Known rows, with every step that occurs
W Q: [ -7 -22  -4   2  -7 -17   9   3   7  -9  12   5  -5   5 -19 -12   4  -7
  -2   7 -18]
W Q M B C N: [-12 -20  -8  -5  -7  -8  -3   9   9  -6 -15  11 -14 -14 -19  -6  24   7
  11   3 -15]
N W Q M: [  1 -10   0   4  -9  -2  21  -1  10  -4  18   4  -4   4 -14 -11  15   5
  -3   1 -16]
M B C N W Q: [ -6  -6   5  -3  -3 -12  -2  17  24 -10 -13   5 -15   4 -31  -8  22   2
  17   4 -11]
C N W B M Q: [  6   7   9  -3  -2   3  24  -1  18  -2  -3   9 -22   8 -13   4  14  -3
 -10  -4 -20]
M Q: [ -7 -17  -5  -6   1 -13  20  -7  10   6  14   2  -7   3   1  -7  15   3
  -8   7 -16]
B W Q M N C: [-17 -10  -7   4   1  -1   9   3   3  -3   5  -1   9   0  -9 -17  13  -5
   1  -2  -2]
N M B W: [ -7  -9   6  11 -11 -15   5  -1   5 -13  20  -8  -4   6   7 -20  15  -4
  -7  11  -4]
Q M B C N: [-10 -11   3  -9   0   1  -7   6  12   0 -19   8 -14 -15 -11  -9  34  12
   6   5 -10]
B M: [  0 -12  10   3  -3   1  17  -6   6 -11   5   7 -13   6  -6 -14  11  -5
 -10   2 -20]
C N W Q M B: [ -1 -13  -1  -3  -9  -6  15   9  10  -5   1   6  -8   0 -29   0  28   5
  -2  -1 -11]
C N M Q: [ -1 -17  -5  -6  -3  -3  11   3  12   0  14  -1  -7  15  -4  -7  17  11
  -8   5 -21]
C N: [ -4 -10   7 -13   4   0   0  10  14  -6  -2   4  -9   3 -23  -9  23   5
 -11   1 -15]
N M Q: [ -3 -19  -6   6  -6 -10  18  -7   9   1  25  -4  -5  15  11 -13   8   4
  -6   9 -23]
B W Q M: [ -7 -10  -9   6 -10  -8  13  -3   2 -14  18   2  -4  -8  -4 -13  10   4
  -9   0  -5]
Q M B C: [-10 -14   4   0  -3  -6   0  -3   8   1  -6   6 -10 -14   2 -13  26   4
   9  10 -11]
B W Q: [ -9 -10  -4   4  -7 -18   8   3   8 -17  15  -1  -4   2 -10 -17   5  -3
  -6   2  -5]
B W Q M N: [-14 -11 -10   4  -6  -5  13  -6   1 -10   2  -2   7  -4  -3 -19  17  -6
 -11   3   2]
W B C: [-10  -2  13  -2   0 -12 -11   4  16  -1  -6   5 -13  -4  -5 -17   8  -8
   8   9 -18]

Rows
[ -7  -4   0  -3  -3  -5  -6   6  18   0  -1   1 -16   6   2  -9   6   3
   8   7 -24]  W B C N M Q
[-10  -4  15   6   5   2   7   0   5   2 -12   7  -5   9 -15 -13   9 -23
   2   0 -18]  W B M N C
[ -3   5  19  -2   1  -7   7   0  13   5  -7   0   0  11 -15 -13  18 -21
  -8   7  -9]  M N W B
[ -9   0  14 -10   4  -1 -17  14  19  -3 -20   7 -17  -5 -16 -10  13  -3
   4   4 -17]  W B C N
[-11  -5   8   2  -5 -18   5  -1   5  -9   7  -2  -5  -5  -3 -14  20  -6
  -9   8   2]  M B W
[-10 -24  -8   3  -5  -5  15  -5   0  -2  -2   4   6   1 -10 -14  16  -7
  -7   5 -11]  W Q M N
[ -2 -13  -4   2  -2  -6  28 -13   6  -2  12   8 -15   6   4  -7  13   1
  -9   3 -21]  B M Q
[-13 -10   8 -10   4  -8 -10  13  16  -4 -21   6 -15  -5 -19 -10  28   4
   7   9 -11]  M B C N
[ -3  -2   3  -6   0  -1  -2  18  28 -13  -7   3 -14   9 -32 -12  16   7
  11   0 -18]  B C N W Q
[-14 -14   9  -2  11   0   3   5  11   6   0   0   7  12 -18 -17  19 -10
   1   4  -9]  M N C
[ -8 -15   9   9  -7 -12  -6   0  11  -6   6  -4  -9   7   3 -21  15   0
  11  14 -19]  N M B C
[ -9 -16  -5  17 -19 -25   7   1   4 -19  22  -7  -4   7  -1 -19   5  -6
  -1   9  -7]  N M B W Q
[ -5   2  15  -9   3  -2  -5  14  27  -5 -15   2 -14   2 -23  -9  31   5
   9   6  -9]  M B C N W
[ -5   9  16   0   1   6   0  -3  18   6 -14   2  -3  -2  -2 -17  20  -7
   3   5 -10]  Q M N W B C
[  0 -17   6  -4  -3   4  -2   8  13 -10   9  -3  -8  15 -15 -16  17   6
 -11   3 -21]  C N M
[ -3   1  10  -8   0   6  -1   8  20   0 -12   5 -13  -7 -14  -8  35  13
   7   2  -9]  Q M B C N W
[ -1  -3  -1  -8  -3   8   2  11  22  -9  -3   6 -10  -1 -23 -10  22  15
   7  -2 -16]  B C N W Q M
[ -2  -4   9  -3   1   9  16  -9   9   4   2  -1   6   6  -6 -17  30  -3
 -13   4  -6]  Q M N W
[  2  -8  -2  -7  -6   6  14  10  13  -7   7   6  -6   5 -26  -5  21  10
  -5  -5 -14]  C N W Q M
[ -4 -20   6   9 -10 -14   6  -2   4  -4  15  -3  -6  12  -1 -17  15  -5
  -4  13 -17]  N M B
[ -1  10  19  -1  -1  -5  -4   5  23  -2   0   3 -14   1  -8 -16   9  -6
   9   6 -16]  N W B C
